What can hang from each mark
Q_948: Q_591
Q_741: Q_580
Q_580: Q_591 Q_680 Q_741 Q_846
Q_846: Q_340 Q_948
Q_680: Q_340 Q_580
Q_340: Q_549 Q_741 Q_846
Q_591: Q_340 Q_580
Q_375: Q_340 Q_948
Q_817: Q_340 Q_580

Every row comes from one small tree of marks. The marks that hang from a mark follow it in brackets, in the order of their numbers. Every link used is in the known rows. Which tree was each row made from?
Known rows
Q_580{Q_741}: [ 3.158  2.473  0.003 -0.757 -1.476  0.365 -0.110  1.047  0.325  0.268
 -0.182 -1.068 -0.168 -0.522 -0.898  0.957  1.927  0.077  2.383 -1.311
 -2.813 -0.655  0.097 -0.174]
Q_375{Q_340{Q_549 Q_741{Q_580}} Q_948}: [ 6.334 -2.127 -2.313  3.058 -1.058 -2.441  0.079 -3.131  1.816  2.471
 -0.203 -1.017  0.425 -1.062  1.205  2.505  3.877 -0.025  3.886 -3.544
 -2.176 -2.693  1.068  0.364]
Q_817{Q_580{Q_680 Q_741 Q_846{Q_340 Q_948{Q_591}}}}: [ 3.396  2.561  2.587 -0.959 -7.478  2.235  0.825 -1.450 -5.986 -1.375
 -1.288  1.846  2.964 -1.744  3.349  0.675 -0.770  0.882 -0.217 -3.759
  1.806  0.214 -3.099  4.421]
Q_580{Q_741 Q_846}: [ 4.186  1.946  0.611 -0.145 -1.966  0.003 -0.503  0.877 -1.295  0.447
  1.247 -0.898  0.461 -2.770  0.809  0.047  2.468  0.145  1.058 -1.805
 -1.376  0.348 -1.085  0.949]
Q_580{Q_591 Q_680 Q_741 Q_846}: [ 4.270  2.065  0.391 -1.993 -2.248  2.474 -3.057  1.310 -0.987 -0.216
 -0.411  0.893  2.662 -6.242  1.577  1.376  1.288 -0.989  0.403 -1.984
 -2.221  0.405 -1.844  4.914]
Q_846{Q_948}: [ 1.953  1.742  2.492 -0.913 -3.914  0.387  1.195 -1.577 -1.119  0.230
  0.801  0.169 -0.545  1.961  0.626 -0.287  0.431  2.317  0.188 -0.608
 -1.044 -1.708  1.230 -0.160]
Q_846{Q_340 Q_948}: [ 0.906  2.844  2.394  0.123 -4.696  0.801  2.284 -3.337 -2.674 -1.054
  1.095  0.617 -1.072  2.566  1.699 -1.009  0.502  1.747 -0.504 -1.436
 -0.087 -2.248 -0.836 -0.032]
Q_580{Q_591 Q_680{Q_340} Q_741}: [ 2.324  3.826 -0.768 -2.838 -0.643  1.051 -2.876 -0.317 -1.445  0.925
 -0.600  0.977  1.308 -2.848  0.523  3.062  0.605 -1.989  1.275 -2.594
 -4.633 -0.758 -2.113  4.947]
Q_591{Q_340{Q_741} Q_580{Q_680}}: [ 4.111  3.541 -0.003 -2.925 -2.682  1.085 -0.233 -1.131 -0.472  1.269
 -1.617  0.347  1.604  1.379  2.302  4.384  1.225  0.594  0.189 -3.160
 -1.703 -0.034 -1.434  6.207]
Q_948{Q_591{Q_340{Q_549} Q_580{Q_680 Q_846}}}: [ 4.118  1.182 -0.204 -4.059 -4.399  2.902 -2.421 -1.621 -2.819 -0.035
 -1.671  2.685  6.483 -0.887  4.535  2.457 -2.550 -0.025 -0.977 -5.411
  1.024 -1.288 -1.749  5.649]
Q_375{Q_340{Q_846}}: [ 3.852  1.587  0.525 -0.903 -1.766 -1.375  1.468 -2.906 -0.611  2.256
  1.242  0.395 -1.058 -0.549 -0.163 -1.889  1.858 -1.589  2.671  0.403
  0.336 -1.961  0.458 -0.103]
Q_580{Q_846}: [ 2.754  1.410  1.394 -0.451 -2.962  0.367 -0.803  0.195 -0.781  0.719
  1.535 -0.354  0.081 -1.975  1.097 -1.295  0.929  0.756  0.308  0.337
 -0.302 -0.496 -0.712  0.421]
Q_846{Q_340{Q_741} Q_948}: [ 3.611  3.075  2.565  1.493 -3.311 -0.732  0.830 -4.303 -3.245 -2.505
  1.661  0.548 -1.557  1.873  2.235  0.155  1.665  2.554  0.242 -1.930
 -0.591 -0.555 -1.310  0.505]
Q_580{Q_591 Q_680 Q_741 Q_846{Q_340 Q_948}}: [ 3.454  2.999  1.920 -0.967 -4.509  2.561 -0.396 -2.472 -4.493 -1.554
  0.512  2.235  2.347 -3.745  3.910  0.480  1.293  0.160 -1.810 -4.068
 -0.586 -0.351 -2.980  5.661]
Q_741{Q_580{Q_591 Q_680{Q_340{Q_549 Q_846{Q_948}}}}}: [ 4.423  0.368  1.196 -1.866 -3.792  1.517 -2.110 -5.850 -5.900  0.787
  1.050  4.378  3.360 -1.665  4.217  3.700 -0.315  0.379  1.161 -3.440
 -3.694 -5.137 -1.485  3.706]
Q_591{Q_340{Q_549} Q_580}: [ 3.097  2.792 -1.203 -3.633 -2.030  0.095  0.193 -0.773  0.124  1.665
 -1.805  1.387  2.874  3.742  2.077  2.235 -0.397  1.305  0.241 -4.663
 -0.836 -2.938 -0.351  1.357]
Q_680{Q_340}: [ 0.806  3.256  0.140 -1.222 -1.449 -1.011 -0.603 -1.469 -1.220  1.830
  1.317 -0.473 -1.420  1.405 -0.074  0.351  0.195 -0.232  1.233 -0.231
 -2.683 -1.649 -1.124  0.590]
Q_680{Q_340{Q_549 Q_741}}: [ 4.845  3.075 -0.678  0.548  0.761 -2.149 -3.566 -3.432 -2.151 -0.376
  1.529  0.611  0.296  0.239  1.445  2.086  0.525  0.577  2.435 -3.242
 -3.897 -1.280 -1.869 -1.476]
Q_580{Q_591}: [ 1.995  2.053  0.501 -2.240 -1.628  0.506 -2.160  1.122  1.383 -0.630
 -0.680  0.993  0.238 -1.535 -0.873 -0.383 -0.302  0.954  1.203  1.008
 -1.622 -1.515  0.774  1.520]
Q_846{Q_340{Q_549 Q_741}}: [ 4.749  2.880 -0.118  1.666 -1.026  0.130 -2.200 -3.122 -1.691 -3.004
  0.661  0.800  0.506 -0.418  1.902  0.705  0.817  1.017  2.342 -2.899
 -1.929 -1.619 -2.438 -2.662]
Q_846{Q_948{Q_591{Q_340{Q_549 Q_741{Q_580{Q_680}}}}}}: [ 5.764 -0.883  0.253 -0.502 -4.621  1.161 -2.154 -5.989 -4.256 -1.813
 -1.061  2.945  4.838 -0.898  3.651  5.220 -1.447  0.904  1.728 -5.930
 -2.462 -2.910 -0.899  4.948]
Q_340{Q_741 Q_846}: [ 6.094  2.156  1.520  0.780 -0.968 -1.048 -1.575 -2.637 -2.090 -1.056
  1.808  0.352 -1.608 -1.215  0.450  0.726  2.120  1.463  2.719  0.623
 -1.194 -0.447  0.142 -0.542]
Q_680{Q_580{Q_846}}: [ 1.639  1.778  1.590 -0.160 -2.801 -0.206 -0.214  2.200 -1.398  0.681
  0.420 -0.641  1.784  0.281  1.084  0.118  0.520  2.494  0.832  1.284
  0.394 -1.437 -2.221  2.007]
Q_846{Q_340}: [ 0.573  2.993  0.758 -0.083 -3.277  1.211  0.768 -1.239 -0.840 -0.661
  0.529 -0.147 -1.084  0.726  0.336 -0.982  0.392  0.173  0.992 -0.003
 -0.763 -2.043 -1.661 -0.587]
Q_817{Q_340{Q_741{Q_580{Q_846}}}}: [ 6.069  1.418  1.333  1.531 -4.574 -2.770 -0.262 -1.548 -3.629  1.703
  2.406 -0.507 -0.479 -3.821  3.167  1.581  2.227 -0.475  2.458  0.290
 -1.258 -0.209 -3.591  1.925]

Write each row's tree
[ 2.365  1.622  1.765 -1.626 -5.883  1.613  0.068  0.154 -3.196 -2.168
  0.530  1.445  2.360  0.979  3.297 -0.945 -0.575  1.681 -0.577 -0.838
  3.062 -0.028 -1.626  4.231]	Q_948{Q_591{Q_580{Q_846{Q_340}}}}
[ 4.302 -0.222 -0.598 -0.323 -3.061 -1.751 -1.499 -2.662 -1.590 -1.162
 -0.545  1.002  1.227 -0.427  0.419  3.370 -0.274  0.645  2.960 -1.698
 -1.457 -1.470 -0.559  5.196]	Q_948{Q_591{Q_340{Q_741{Q_580}}}}
[ 1.859 -0.256  0.481 -2.224 -4.541  3.620 -2.001  1.339  0.550  0.637
 -1.470  1.240  2.365 -3.770  0.455  2.968  0.373 -0.358  2.133  1.067
 -3.707 -3.008 -0.756  4.673]	Q_741{Q_580{Q_591 Q_680}}
[ 1.482  3.295 -0.019 -4.439 -3.900  2.495  1.119 -0.193  0.091  2.769
 -2.274  0.532  2.100  2.255  1.806  3.246  0.084 -0.197 -0.564 -2.609
 -1.208 -1.640 -0.968  5.603]	Q_591{Q_340 Q_580{Q_680}}
[ 4.713  2.278  0.819 -1.936 -3.109  0.503  0.762  2.757 -1.130  0.976
  0.356 -0.570  1.661  0.338  2.105  1.184  3.105  1.524  0.422 -2.239
 -0.330  0.729 -0.738  3.147]	Q_591{Q_580{Q_741 Q_846}}
[ 3.864  2.931  0.764 -1.557 -4.447  1.895 -0.339  2.639 -1.572  2.428
 -1.624 -0.377  1.633 -3.752  1.060  1.770  1.349 -0.207  1.509 -1.678
 -1.276  0.347 -2.729  2.255]	Q_817{Q_580{Q_680 Q_741 Q_846}}
[ 2.338 -0.260  0.416 -1.513 -3.984  1.063 -0.091  1.165  1.277  0.517
 -1.970 -0.545  0.911  2.861  0.460  1.493  0.143  2.816  0.363 -0.710
  1.294 -0.734  3.626  3.761]	Q_375{Q_948{Q_591{Q_580}}}
[ 2.101  0.095  2.640  1.195 -7.037  0.689  2.915 -3.241 -4.473  0.028
  2.549  0.930  0.319  0.192  3.851 -0.229  2.003  1.924 -0.505 -1.288
  0.254 -2.716 -2.501  2.699]	Q_741{Q_580{Q_846{Q_340 Q_948}}}
[ 7.316 -1.156  1.861  2.146 -4.087 -0.670 -1.239 -3.515 -3.939 -1.173
  2.408  1.334  2.388 -1.631  4.466  2.137  2.389  3.317  1.558 -3.488
 -1.864 -1.770 -1.168  0.461]	Q_340{Q_549 Q_741{Q_580{Q_846{Q_948}}}}
[ 4.817  4.271 -0.821 -2.060 -0.838 -0.355 -5.119 -0.908 -1.845  0.339
 -2.041  2.677  2.431 -2.327  1.515  3.720 -1.157  0.396  2.451 -2.882
 -3.576 -1.195 -3.219  2.038]	Q_817{Q_580{Q_591 Q_680{Q_340{Q_549 Q_741}}}}
[ 4.380  2.419 -0.761 -1.557 -0.728 -0.831 -0.813 -4.815 -2.393  1.011
  0.043  2.208  1.075  0.245  1.207  0.656 -0.791 -0.050  1.232 -3.833
 -0.823 -3.955 -0.447 -1.184]	Q_591{Q_340{Q_549 Q_846}}
[ 4.058  0.236  1.519 -0.639 -4.770  1.854 -0.304 -6.631 -6.505  1.847
  1.911  2.744  2.431  0.000  4.419  3.854  0.409  0.191  1.530 -3.558
 -3.867 -5.172 -1.882  1.460]	Q_741{Q_580{Q_680{Q_340{Q_549 Q_846{Q_948}}}}}
[ 1.755  4.840  1.177 -2.663 -5.947  0.859  0.766  1.119 -1.427  4.131
 -2.363 -0.238  0.147 -1.571  0.718  1.336 -1.555 -1.781  2.056  0.899
 -1.170 -1.333 -3.108  0.040]	Q_817{Q_340 Q_580{Q_680}}
[ 5.331  3.266 -0.177 -2.316 -0.131 -2.441 -0.322 -3.619 -4.606 -0.641
 -1.510  3.972  4.375  2.126  2.247  3.061 -0.487  2.819  0.602 -6.288
 -0.368 -4.171 -1.203  3.838]	Q_680{Q_580{Q_591{Q_340{Q_549 Q_846{Q_948}}} Q_741}}
[ 5.490  2.558 -0.268 -2.582 -2.101  1.053 -2.119 -3.985 -3.624  0.028
 -0.975  3.301  5.012 -3.696  4.305  2.440 -0.326 -0.127 -1.832 -8.395
 -1.665 -1.627 -2.019  5.287]	Q_580{Q_591{Q_340{Q_549}} Q_680 Q_741 Q_846{Q_948}}
[ 5.064  2.661  1.686 -1.216 -5.534  3.844  1.054 -2.310 -5.366 -0.728
  0.159  1.906  4.793  0.526  6.565  2.363  1.867  1.281 -1.553 -7.260
 -0.355 -1.180 -3.213  2.942]	Q_591{Q_580{Q_680 Q_741 Q_846{Q_340{Q_549} Q_948}}}
[ 3.725  1.531  0.684 -3.597 -4.498  3.962 -1.255  2.413 -1.009 -1.024
 -2.396  0.321  4.009 -0.101  1.168  3.672  0.055  0.009  1.815 -2.151
 -1.500  0.234  0.290  5.099]	Q_948{Q_591{Q_580{Q_680 Q_741}}}
[ 5.702  1.908  2.589 -1.025 -4.767 -1.091 -1.036 -6.214 -6.719 -1.127
  1.140  3.117  2.085 -0.294  3.469 -0.457 -3.061  0.407  1.512 -2.576
  1.156 -2.804  0.216 -2.050]	Q_817{Q_340{Q_549 Q_846{Q_948{Q_591}}}}
[ 5.299  1.702  0.093 -1.225 -3.884  1.653 -1.415 -0.209 -4.197 -3.200
 -0.221  2.059  4.821 -0.045  4.127  0.802  0.135  1.211  0.820 -5.364
  1.446 -0.492 -2.247  2.114]	Q_948{Q_591{Q_580{Q_741 Q_846{Q_340{Q_549}}}}}
[ 5.037  1.221  0.986 -1.093 -3.431  1.451 -3.128 -4.715 -6.856 -1.101
  1.136  2.346  4.872 -2.471  4.732  2.413 -1.214 -0.478 -0.128 -6.949
 -1.941 -0.632 -2.254  3.566]	Q_580{Q_680{Q_340{Q_549}} Q_741 Q_846{Q_948{Q_591}}}
[ 5.412  2.730  1.396 -0.732 -4.455  0.987  1.848 -2.066 -4.827 -1.329
  1.080  1.889  3.481  2.359  5.658  0.869  2.333  2.711 -1.223 -6.853
  0.716 -1.179 -2.307  1.184]	Q_591{Q_580{Q_741 Q_846{Q_340{Q_549} Q_948}}}
[ 7.747  1.550  2.347  1.262 -1.425 -0.993 -1.592 -5.703 -4.427 -2.149
  2.113  2.218  0.694  0.271  2.862  1.120  1.204  3.248  1.772 -3.175
 -1.282 -1.953  0.679 -2.510]	Q_340{Q_549 Q_741 Q_846{Q_948}}
[ 6.171  3.634  0.141  0.613 -1.319 -2.231 -2.567 -2.597 -2.075 -0.105
  0.642  0.219  0.358 -1.789  2.048  1.297 -0.130 -0.512  2.863 -2.123
 -2.285 -0.885 -2.238 -3.337]	Q_817{Q_340{Q_549 Q_741}}
[ 7.216  1.043  3.658 -1.401 -4.340 -0.631 -0.335 -3.129 -4.916 -3.221
  0.964  2.389  1.393  3.080  2.952  1.665  0.666  4.554  1.030 -1.165
  1.757  0.185  2.170  3.787]	Q_340{Q_741 Q_846{Q_948{Q_591{Q_580}}}}
